Known rows, with every way that one mark hangs from another:
Q_865{Q_232 Q_339{Q_473{Q_947} Q_684}}: [ 0.14  0.72 -1.47 -3.62  3.25 -0.65  2.20  0.07  1.08 -0.50  1.95 -0.02
  2.41  0.67 -1.48 -0.12  0.31 -0.88  3.59  2.18 -0.01  0.98  0.47 -1.13
 -2.26  1.00  1.10  1.13  2.83  1.49 -0.16  0.57 -0.66 -2.66  2.81 -1.58]
Q_684{Q_232 Q_339{Q_223 Q_473{Q_947}} Q_488{Q_865}}: [ 0.56  1.44  0.40 -1.91 -0.04  0.54  0.74 -5.01  2.47  0.14 -1.41 -2.00
  2.83 -1.35 -0.48 -1.25  0.00 -1.18  1.85  0.36 -1.33 -2.58 -1.74 -1.38
 -2.00  0.35  1.22  3.47  0.72 -0.02  1.73  0.82  1.45  1.37  0.66 -3.75]
Q_339{Q_473 Q_684{Q_488}}: [-0.12 -1.31 -2.45 -3.57  2.36 -0.20  0.42  0.18 -0.48 -4.19  0.89 -0.13
  1.72 -0.05 -2.98  1.74 -1.24 -0.09  1.20  1.45 -2.60 -1.12 -2.58 -2.00
 -1.52 -1.03  1.77 -0.23  0.98 -0.37 -0.73  0.77 -0.06 -1.31  2.82 -0.72]
Q_223{Q_488}: [-0.37 -4.04 -2.97  0.19  2.27 -1.81  0.68 -0.08 -0.15 -3.72  2.20 -3.62
 -1.07 -2.03 -1.14  2.41 -1.52  0.76  1.49  0.66  0.02  0.26 -1.37 -0.55
 -0.22 -2.58  1.46 -1.90 -0.02  0.16 -2.35  1.37 -0.86 -2.55  2.29  0.52]
Q_488{Q_865{Q_339{Q_473}}}: [ 2.61 -2.33 -1.02 -1.54  2.02 -1.29  0.84  0.12  1.59 -0.79  1.00 -3.02
  2.00 -1.24 -1.72  0.40 -1.20 -1.28  1.67  1.68  0.12  2.05  0.31 -1.36
 -1.53 -0.99 -0.68  1.27  1.42 -0.54  1.07  0.63  0.99 -2.21  0.82 -1.37]
Q_339{Q_223 Q_684{Q_232 Q_488{Q_865}}}: [-0.02  0.73  0.09  0.91  2.35  0.48  2.55 -1.46  0.91 -2.13 -1.55 -2.97
  1.84 -1.08  2.29  0.36  0.23 -1.85 -1.08 -0.01 -3.34 -0.91 -2.17 -1.28
 -0.81  1.11  1.32  2.24 -0.23 -0.99 -0.93  1.39 -2.84  0.81  0.91 -2.67]
Q_684{Q_488}: [ 0.40 -2.13 -1.54 -1.09  1.64 -2.06  0.24 -0.38  0.22 -3.69  2.05 -2.63
  0.00 -1.84 -1.83  1.94 -2.45  0.64  0.24  0.42 -1.05 -0.42 -0.98 -1.14
 -0.81 -2.83  1.48 -1.11  0.67 -0.82 -1.24  1.55  1.17 -1.84  1.58 -0.70]
Q_339{Q_223{Q_232} Q_473{Q_947} Q_684{Q_488{Q_865}}}: [-0.70  0.22 -1.49 -2.81  0.15 -0.23  0.81 -3.88  0.48 -1.73 -1.36 -2.49
  2.75  0.71 -0.60  0.46  1.40 -1.44  1.36 -0.13 -1.86 -1.63 -2.60 -1.55
 -1.18  1.23  2.49  1.44  0.40 -0.69 -0.62  0.63 -1.07  1.23  2.24 -4.07]
Q_865{Q_232 Q_339{Q_223{Q_488} Q_473}}: [ 0.63 -0.19 -1.67  0.37  1.67 -0.12  1.86 -0.17  1.07 -1.09 -0.93 -2.84
  0.31  1.60  0.61 -0.47  0.34 -1.41  2.65  2.75  1.58  2.24 -1.03 -2.12
 -1.77  1.85  1.24  0.61  1.15 -1.17  0.36  0.35 -2.63 -0.03  1.67 -2.38]
Q_223{Q_232 Q_488{Q_865{Q_339{Q_684}}}}: [ 0.23 -1.97 -0.22  2.99  2.93 -0.04  1.82 -0.86  0.65 -1.26 -1.92 -4.57
  1.54 -0.90  2.60  0.98  0.65 -2.13  1.26  0.60 -0.66  1.28 -0.95 -1.65
 -0.03 -0.11  1.09  1.45  0.39 -1.47 -2.20  0.82 -2.74  0.10  1.14 -2.66]
Q_865{Q_232 Q_339}: [ 2.03 -0.70 -0.38  0.61  3.10 -1.48  2.43  0.88  2.12 -1.04  1.70 -2.81
  0.62 -1.14  0.60 -0.31 -1.54 -1.21  1.93  1.74  0.94  3.00  1.15 -1.09
 -1.18 -0.21 -0.22  0.49  2.16 -0.01 -0.08  1.16 -0.51 -2.99  1.18 -1.18]
Q_684{Q_232 Q_339{Q_473} Q_488{Q_865}}: [ 2.71 -0.13  0.91  0.05  0.96  0.54  0.04 -2.54  2.65 -0.22 -1.32 -2.07
  2.53 -2.60 -0.68 -0.68 -1.58 -1.25  1.33  0.93 -0.95 -0.98 -1.71 -1.57
 -0.79 -1.62 -0.53  2.98  0.65 -0.74  1.54  0.43  2.24  0.01  0.79 -2.26]
Q_368{Q_473{Q_947} Q_813}: [-2.33 -0.93 -3.58 -3.87  2.40 -2.94 -1.45 -1.92  3.10 -4.05  7.82 -1.93
 -0.81 -2.29 -3.04  3.73 -2.04  1.04  2.67 -0.09 -1.94 -1.01 -0.02  2.69
 -2.03 -3.83  1.22 -1.06  1.50  3.34 -1.68  2.65  2.31 -3.82  3.22  0.28]
Q_488{Q_865{Q_232 Q_339{Q_473{Q_947} Q_684}}}: [ 1.20  0.01 -0.64 -2.92  3.07 -0.38  2.83 -0.59  1.97  0.98  0.38 -1.73
  2.82  0.44 -0.79 -0.16  0.35 -1.34  2.97  1.00  0.22  1.25  0.88 -1.15
 -1.61  0.49  0.09  1.63  2.55  0.77  0.41  0.71 -1.14 -2.48  1.65 -2.59]
Q_368{Q_473{Q_947} Q_813{Q_232}}: [-2.64  1.27 -2.09 -2.75  2.83 -2.55 -0.52 -2.16  3.49 -4.15  7.74 -3.65
  0.18 -2.18 -2.83  3.66 -0.82  1.48  1.75 -0.24 -0.61 -0.60  0.28  1.60
 -1.86 -2.97  0.33 -1.38  0.92  4.41 -1.86  3.94  1.05 -4.32  2.78  0.01]
Q_865{Q_232}: [ 1.52 -2.09 -1.71  0.06  2.86 -2.18  1.88  0.52  1.58 -2.19  2.64 -2.88
 -0.24 -2.18 -0.51  0.64 -2.14 -0.11  1.81  0.93  0.55  2.20  0.02 -0.22
 -0.43 -1.46 -0.06 -0.88  1.01  0.26 -1.39  1.38 -0.55 -3.94  2.18  0.08]
Q_368{Q_813}: [-0.53 -2.14 -2.08 -0.63  2.57 -2.36 -0.07 -0.06  2.15 -4.93  4.78 -2.80
 -0.02 -2.75 -2.17  2.66 -1.69  0.05  0.73  0.49 -1.19  0.80 -0.57  0.39
 -0.60 -2.60  0.53 -0.89  0.33  1.44 -1.55  3.32  0.47 -2.86  2.42  0.02]
Q_223{Q_232 Q_488}: [-0.08 -3.64 -2.39  2.18  1.32 -1.71  0.27 -1.30 -0.04 -3.07  0.87 -4.36
 -0.51 -2.25  0.09  1.30 -0.54 -0.16  1.85  0.66  0.41  0.73 -1.91 -0.64
  0.89 -2.08  1.62 -1.26 -0.85 -0.63 -2.76  1.23 -0.50 -1.85  2.87 -0.75]
Q_339{Q_473 Q_684{Q_232 Q_488}}: [ 0.38  0.28 -0.82 -1.48  2.00  0.17  0.62  0.13  0.10 -2.73  0.26  0.38
  2.01 -0.87 -1.44  0.37 -0.54 -0.76  0.94  1.41 -2.87 -0.91 -2.82 -1.42
 -0.66 -0.48  1.45  0.96  0.42  0.20 -0.02  1.02 -0.31 -1.31  3.27 -0.95]

Rows:
[-0.72 -0.93 -1.57  2.61  0.81  0.15  0.65 -3.53  1.04 -3.48 -1.82 -3.76
  1.07 -1.39  1.42 -0.43  0.34 -1.37  2.44  1.68 -0.50 -0.22 -2.63 -2.11
 -1.13  1.60  1.95  1.75 -0.34 -1.00 -2.09  0.75 -1.28  1.33  1.22 -2.05]  Q_684{Q_339{Q_223{Q_232 Q_488}}}
[-1.77  1.22 -1.93 -2.09  2.71  0.56  2.58 -1.28  0.30 -0.87 -0.43 -1.17
  1.51  2.29  0.00 -0.04  1.86 -0.94  3.42  2.24 -0.01  0.49 -1.08 -2.01
 -2.77  2.71  3.11  0.98  1.95  0.37 -0.59  0.46 -3.42  0.13  2.29 -3.04]  Q_865{Q_232 Q_339{Q_223{Q_488} Q_473{Q_947} Q_684}}
[-0.37  1.24 -0.50 -2.71  0.89  0.28  1.83 -3.01  0.88 -0.89 -0.82 -1.60
  2.66  0.03 -0.31  0.14  1.24 -1.15  0.83  0.01 -2.76 -2.33 -2.32 -0.98
 -1.33  0.92  2.53  2.41  0.49  0.42  0.55  0.95 -1.12  0.73  2.08 -3.20]  Q_339{Q_223 Q_473{Q_947} Q_684{Q_232 Q_488{Q_865}}}
[-0.09 -0.42 -0.39 -0.77  2.54  0.42  1.69 -1.24  0.93  0.70 -0.23 -2.18
  2.13 -0.57  0.18  0.25  1.03 -1.11  1.98  0.64 -0.83 -0.20 -0.56 -0.86
 -1.16 -0.63  1.74  2.09  0.97  1.04  0.28  0.61 -1.58 -0.87  1.95 -2.40]  Q_223{Q_488{Q_865{Q_339{Q_473{Q_947} Q_684{Q_232}}}}}
[ 1.14 -4.53 -1.47  3.02  1.31 -1.74  0.73 -2.09  1.07 -1.52 -0.29 -6.05
 -0.34 -2.50  0.97  1.68 -0.97 -0.52  1.13 -0.35  0.74  1.05 -1.31 -0.56
  1.21 -2.43  0.76 -0.49 -1.16 -1.28 -2.24  1.06 -1.03 -1.59  1.93 -1.65]  Q_223{Q_232 Q_488{Q_865}}
[ 0.01  0.73 -1.11 -2.12  1.03 -0.05  1.79 -2.67  0.93 -0.67 -1.18 -2.31
  3.96  0.80  0.29 -1.05  2.36 -2.88  2.21  1.50 -1.07  0.47 -0.96 -1.85
 -1.89  2.99  1.71  3.30  1.16  0.22 -0.04  0.48 -1.32  0.55  1.51 -3.79]  Q_488{Q_865{Q_339{Q_223{Q_232} Q_473{Q_947} Q_684}}}
[ 0.90  1.27  1.01  1.32  3.21  0.83  3.41 -0.51  1.50 -1.01 -1.11 -2.61
  2.98 -1.10  3.17 -1.06  1.18 -3.35 -0.10  1.31 -2.74  1.16 -0.64 -1.30
 -1.41  3.07  0.65  4.11  0.60 -0.09 -0.21  1.01 -3.27  0.03  0.00 -2.45]  Q_488{Q_865{Q_339{Q_223 Q_684{Q_232}}}}
[ 0.40  1.15 -0.12  1.05  1.55 -0.07  1.45 -2.30  2.15 -2.64  0.21 -1.61
  2.21 -2.56  1.35 -1.73  0.05 -1.85  1.64  2.17 -1.77 -0.30 -2.04 -1.13
 -1.64  2.11  0.90  3.35  0.10  0.80 -0.29  1.28 -0.18 -0.36  0.86 -0.61]  Q_684{Q_232 Q_339{Q_223}}
[ 0.10  1.70 -0.75 -3.64  2.35 -0.21  1.65 -0.44  0.87 -0.37  0.56 -0.05
  2.17  1.61 -1.61  0.09 -0.23 -0.45  2.68  1.46 -0.61 -0.24 -0.06 -1.84
 -2.39  0.03  1.80  0.57  2.82  0.46  0.67  0.84 -0.23 -1.30  2.34 -3.08]  Q_865{Q_232 Q_339{Q_473{Q_947} Q_684{Q_488}}}
[-1.12  2.37 -0.85 -2.85  0.30 -0.02  0.70 -2.82 -0.29 -1.92 -1.13 -0.50
  3.12  2.26 -0.46 -1.03  2.05 -1.80  2.21  1.90 -1.47 -1.21 -1.96 -2.50
 -2.58  2.62  3.27  2.47  1.40 -0.44  0.02  0.72 -0.65  1.69  2.30 -4.48]  Q_865{Q_339{Q_223{Q_232} Q_473{Q_947} Q_684{Q_488}}}
[ 0.42 -0.28 -1.27 -0.77  0.84  0.42  0.78 -2.45  0.41 -2.34 -2.87 -2.56
  2.77  0.71  0.24  0.29  0.89 -2.19  0.73  0.63 -2.15 -0.23 -3.16 -2.17
 -0.51  1.89  1.40  1.82 -0.19 -1.96 -0.66  0.54 -1.62  1.97  1.83 -3.86]  Q_339{Q_223{Q_232} Q_473 Q_684{Q_488{Q_865}}}
[ 0.02 -1.26 -2.67 -4.45  0.92 -1.46 -0.23 -2.52  1.47 -2.18  2.88 -0.42
  2.36 -1.71 -3.88  0.17 -1.01  0.45  3.83  1.94 -0.16 -1.26 -0.86 -1.12
 -2.29 -1.17  1.08  0.77  1.60  1.81  0.03  0.81  3.28 -2.64  2.42 -0.20]  Q_684{Q_339{Q_473{Q_947}}}
[-0.22 -1.25 -1.58 -0.47 -0.56  0.02  0.19 -5.58  1.42 -0.57 -2.00 -4.23
  2.20 -0.46 -0.16 -0.34  1.49 -1.32  3.63  0.65  0.90 -1.23 -2.24 -1.86
 -1.06  0.75  1.70  2.36 -0.04 -0.34 -0.63  0.26 -0.08  1.49  1.44 -3.38]  Q_684{Q_339{Q_223{Q_232 Q_488{Q_865}} Q_473{Q_947}}}
[ 1.09  1.92  1.03 -1.72 -0.02 -0.32  0.96 -3.17  2.13  0.74 -0.81 -2.31
  2.31 -0.04  0.18 -1.17  0.39 -1.64  1.04  0.83 -0.47 -0.78 -0.12 -1.42
 -1.88  0.28  1.94  3.20  1.03 -0.58  2.52  1.29  0.65  1.09  0.35 -4.41]  Q_684{Q_232 Q_488{Q_865{Q_339{Q_223 Q_473{Q_947}}}}}
[ 1.08 -0.81  0.22  1.12  3.00  1.06  1.81  0.06  1.07 -0.14 -1.54 -2.22
  2.27 -0.86  0.94  0.14  0.53 -1.82  1.35  1.32 -1.20  0.90 -1.32 -1.53
 -0.55  0.09  0.56  2.22  0.39 -0.25  0.12  0.30 -2.39 -0.61  1.68 -1.64]  Q_223{Q_488{Q_865{Q_339{Q_473 Q_684{Q_232}}}}}
[-1.29 -0.84 -2.57 -2.38  1.79  0.06  3.06 -2.02  0.76 -0.40 -0.72 -3.21
  1.01  1.15  0.00  1.03  1.49 -0.56  2.64 -0.08  0.09  0.03 -1.60 -0.91
 -1.11  1.17  1.99  0.26  0.75  0.60 -1.21  0.42 -3.96 -0.44  2.71 -2.80]  Q_339{Q_223{Q_488{Q_865{Q_232}}} Q_473{Q_947} Q_684}
[-1.30  1.39 -0.36  2.08  3.09  1.01  2.63 -0.28  0.21 -2.59 -1.07 -1.97
  1.55 -0.12  3.07 -0.60  1.36 -2.16  0.87  2.05 -2.21  0.48 -1.71 -1.85
 -1.50  2.99  2.69  2.34  0.15  0.06 -1.28  1.29 -4.14  0.81  1.35 -1.72]  Q_865{Q_339{Q_223{Q_488} Q_684{Q_232}}}
[ 1.97  0.45  0.79 -1.60  0.83 -0.89  0.37 -2.31  2.18  1.30  0.35 -2.23
  2.05 -1.24 -1.10 -0.50 -1.06 -0.54  1.48  0.42 -0.06 -0.65  0.61 -0.68
 -1.13 -2.32  0.98  2.02  1.45 -0.13  2.45  1.25  2.19 -0.72  1.10 -3.53]  Q_684{Q_232 Q_488{Q_865{Q_339{Q_473{Q_947}}}}}
[ 0.25 -0.06 -1.29  0.72  0.88 -0.42  0.85 -3.25  1.55 -3.32 -0.34 -2.67
  2.33 -1.60  1.08 -1.34  0.11 -2.29  2.35  2.23 -1.06  0.16 -2.00 -1.86
 -1.37  2.12  0.87  2.78  0.05 -0.27 -1.33  0.77  0.13  0.17  0.87 -1.61]  Q_684{Q_339{Q_223{Q_232}}}
[ 2.03  0.78 -0.16 -0.62  0.90  0.71  1.28 -3.14  2.90 -0.08 -2.92 -2.93
  1.90  0.44  0.15 -0.77 -0.91 -1.56  1.72  1.10  0.00  0.11 -1.69 -2.51
 -1.76  1.28 -0.38  2.35  1.55 -2.08  1.25  0.14 -0.22  1.52  0.09 -3.70]  Q_684{Q_339{Q_223 Q_473} Q_488{Q_865{Q_232}}}
[-0.98  0.77 -1.37 -1.15  3.36  0.13  2.53  0.52 -0.15 -4.01  0.50 -1.48
  2.42  0.12  0.87  0.06  0.75 -2.16  0.74  2.61 -2.49  1.00 -0.99 -1.93
 -2.71  3.13  1.66  2.01  1.50 -0.17 -1.26  1.09 -2.66 -0.29  0.88 -1.03]  Q_865{Q_339{Q_223 Q_684}}
[ 1.18 -0.84 -1.71 -2.49  1.10 -0.13 -0.93 -1.80  1.24 -2.90  0.25 -0.88
  1.94 -1.09 -3.18  0.50 -2.23  0.06  2.15  2.11 -0.98 -1.54 -2.29 -2.29
 -1.99 -1.37  0.68  1.15  1.33 -0.75  0.62  0.40  2.86 -0.50  1.66 -1.01]  Q_684{Q_339{Q_473} Q_488}
[-0.35 -0.76 -1.10  2.86  0.99 -0.61  1.16 -1.69  0.32 -2.55 -0.97 -4.44
  0.33 -0.04  2.24 -0.35  0.89 -1.83  1.54  2.03  0.35  1.33 -1.31 -1.96
 -0.72  1.63  2.33  1.05 -0.15 -1.57 -1.14  1.12 -2.19  0.94  1.26 -2.56]  Q_865{Q_339{Q_223{Q_232 Q_488}}}
[-0.93  2.90 -0.57 -3.60  1.93  0.23  2.27 -1.55  0.76 -0.96 -0.55 -0.24
  2.41  2.66 -0.66 -0.58  0.94 -1.14  2.37  1.66 -0.88 -0.38 -0.87 -2.31
 -3.10  2.67  2.60  1.72  2.52 -0.08  0.56  0.85 -1.71  0.75  1.88 -4.08]  Q_865{Q_232 Q_339{Q_223 Q_473{Q_947} Q_684{Q_488}}}
[ 0.90  1.48  0.42 -0.92  2.72  0.61  1.00  0.40  0.56 -1.96 -0.60  0.40
  2.84  0.03 -0.54 -0.61 -0.19 -1.75  0.84  2.29 -2.56 -0.27 -1.40 -2.07
 -1.65  0.46  1.44  2.36  1.22 -0.32  1.06  0.60 -0.22 -0.27  2.21 -1.82]  Q_865{Q_339{Q_473 Q_684{Q_232 Q_488}}}
[ 2.75 -1.44  0.27  1.42  3.01 -1.24  2.66  0.35  2.98  0.40  0.48 -4.51
  0.84 -1.56  1.38  0.11 -1.64 -1.57  1.20  0.57  1.18  2.88  1.77 -0.88
 -0.59 -0.70 -1.28  1.17  2.02 -0.83  0.07  0.86 -0.89 -2.65  0.14 -2.05]  Q_488{Q_865{Q_232 Q_339}}
[ 3.53 -1.42 -0.11 -0.21  2.52 -0.95  2.01  0.28  2.70  1.10  0.19 -3.38
  1.38 -0.66 -0.40 -0.16 -1.10 -1.76  2.28  1.37  1.49  3.19  1.01 -1.14
 -0.93 -0.47 -1.35  1.45  1.88 -0.90  1.56  0.34 -0.03 -2.60  0.72 -2.05]  Q_488{Q_865{Q_232 Q_339{Q_473}}}
[ 1.10  0.79 -0.37  0.73  2.48 -1.14  2.85  0.01  2.06 -1.61  0.76 -2.86
  0.87 -0.13  1.63 -0.76 -0.18 -2.02  1.55  2.15  0.41  2.72  0.43 -1.44
 -1.81  2.37  0.65  1.82  1.55 -0.54 -0.27  1.29 -2.04 -1.28  0.73 -1.92]  Q_865{Q_232 Q_339{Q_223}}
[ 1.75 -0.80  0.18 -0.99  2.23  0.24  1.14 -0.66  1.10 -1.08 -0.94 -1.25
  2.28 -1.28 -0.85  0.71 -0.71 -1.04  0.30  0.37 -2.54 -0.49 -2.19 -1.27
 -0.26 -1.12  0.58  1.59  0.25 -0.45  0.42  0.63 -0.56 -0.95  2.36 -1.80]  Q_339{Q_473 Q_684{Q_232 Q_488{Q_865}}}
[ 1.08 -0.06  0.38  1.97 -0.02  0.18  0.40 -4.52  2.40 -1.73 -2.83 -4.44
  2.17 -1.63  1.92 -0.59 -0.55 -2.02  0.71  0.22 -1.10 -0.64 -2.09 -2.01
 -0.77  1.04  0.63  3.01  0.26 -2.56 -0.53  0.79  0.14  2.44 -0.40 -3.99]  Q_684{Q_339{Q_223{Q_232}} Q_488{Q_865}}
[ 1.38 -1.33 -0.05 -0.18  1.73 -0.57  0.28 -2.32  2.12 -1.69 -0.62 -3.75
  1.75 -2.72 -0.67  1.31 -2.59 -0.23  0.72 -0.07 -1.01 -1.03 -0.80 -1.54
 -1.12 -2.25 -0.22  1.36  1.23 -1.54 -0.45  1.09  1.67 -0.24 -0.30 -1.99]  Q_684{Q_339 Q_488{Q_865}}
[ 0.81  2.00  0.09 -0.66  0.27  0.90  0.04 -2.97  1.71 -2.09 -1.49 -0.33
  2.49 -0.97 -0.64 -1.67 -0.41 -1.55  1.79  2.40 -1.70 -1.32 -2.92 -2.28
 -2.05  1.56  1.39  3.34  0.64 -0.64  1.45  0.60  1.06  1.50  1.20 -2.14]  Q_684{Q_232 Q_339{Q_223 Q_473} Q_488}
[-1.33 -1.66 -2.63 -1.37  0.83 -0.05  1.37 -3.43 -0.30 -1.51 -1.47 -3.44
  1.90  0.66 -0.02  0.90  2.46 -1.19  2.41  0.36 -0.91 -0.98 -2.69 -1.24
 -0.85  1.39  2.73  0.86 -0.49  0.11 -2.01  0.42 -2.66  0.72  2.90 -3.08]  Q_339{Q_223{Q_232 Q_488{Q_865}} Q_473{Q_947} Q_684}
[-1.78 -1.50 -3.72 -2.17  2.22  0.64  1.41 -0.38 -1.22 -4.40 -0.29 -1.46
  1.38  0.72 -1.24  1.54  1.06 -0.41  1.97  2.12 -1.96 -0.36 -3.64 -2.19
 -1.89  1.70  2.53 -0.04 -0.17 -0.02 -1.80  0.71 -3.16 -0.10  2.96 -0.50]  Q_339{Q_223{Q_488} Q_473 Q_684}
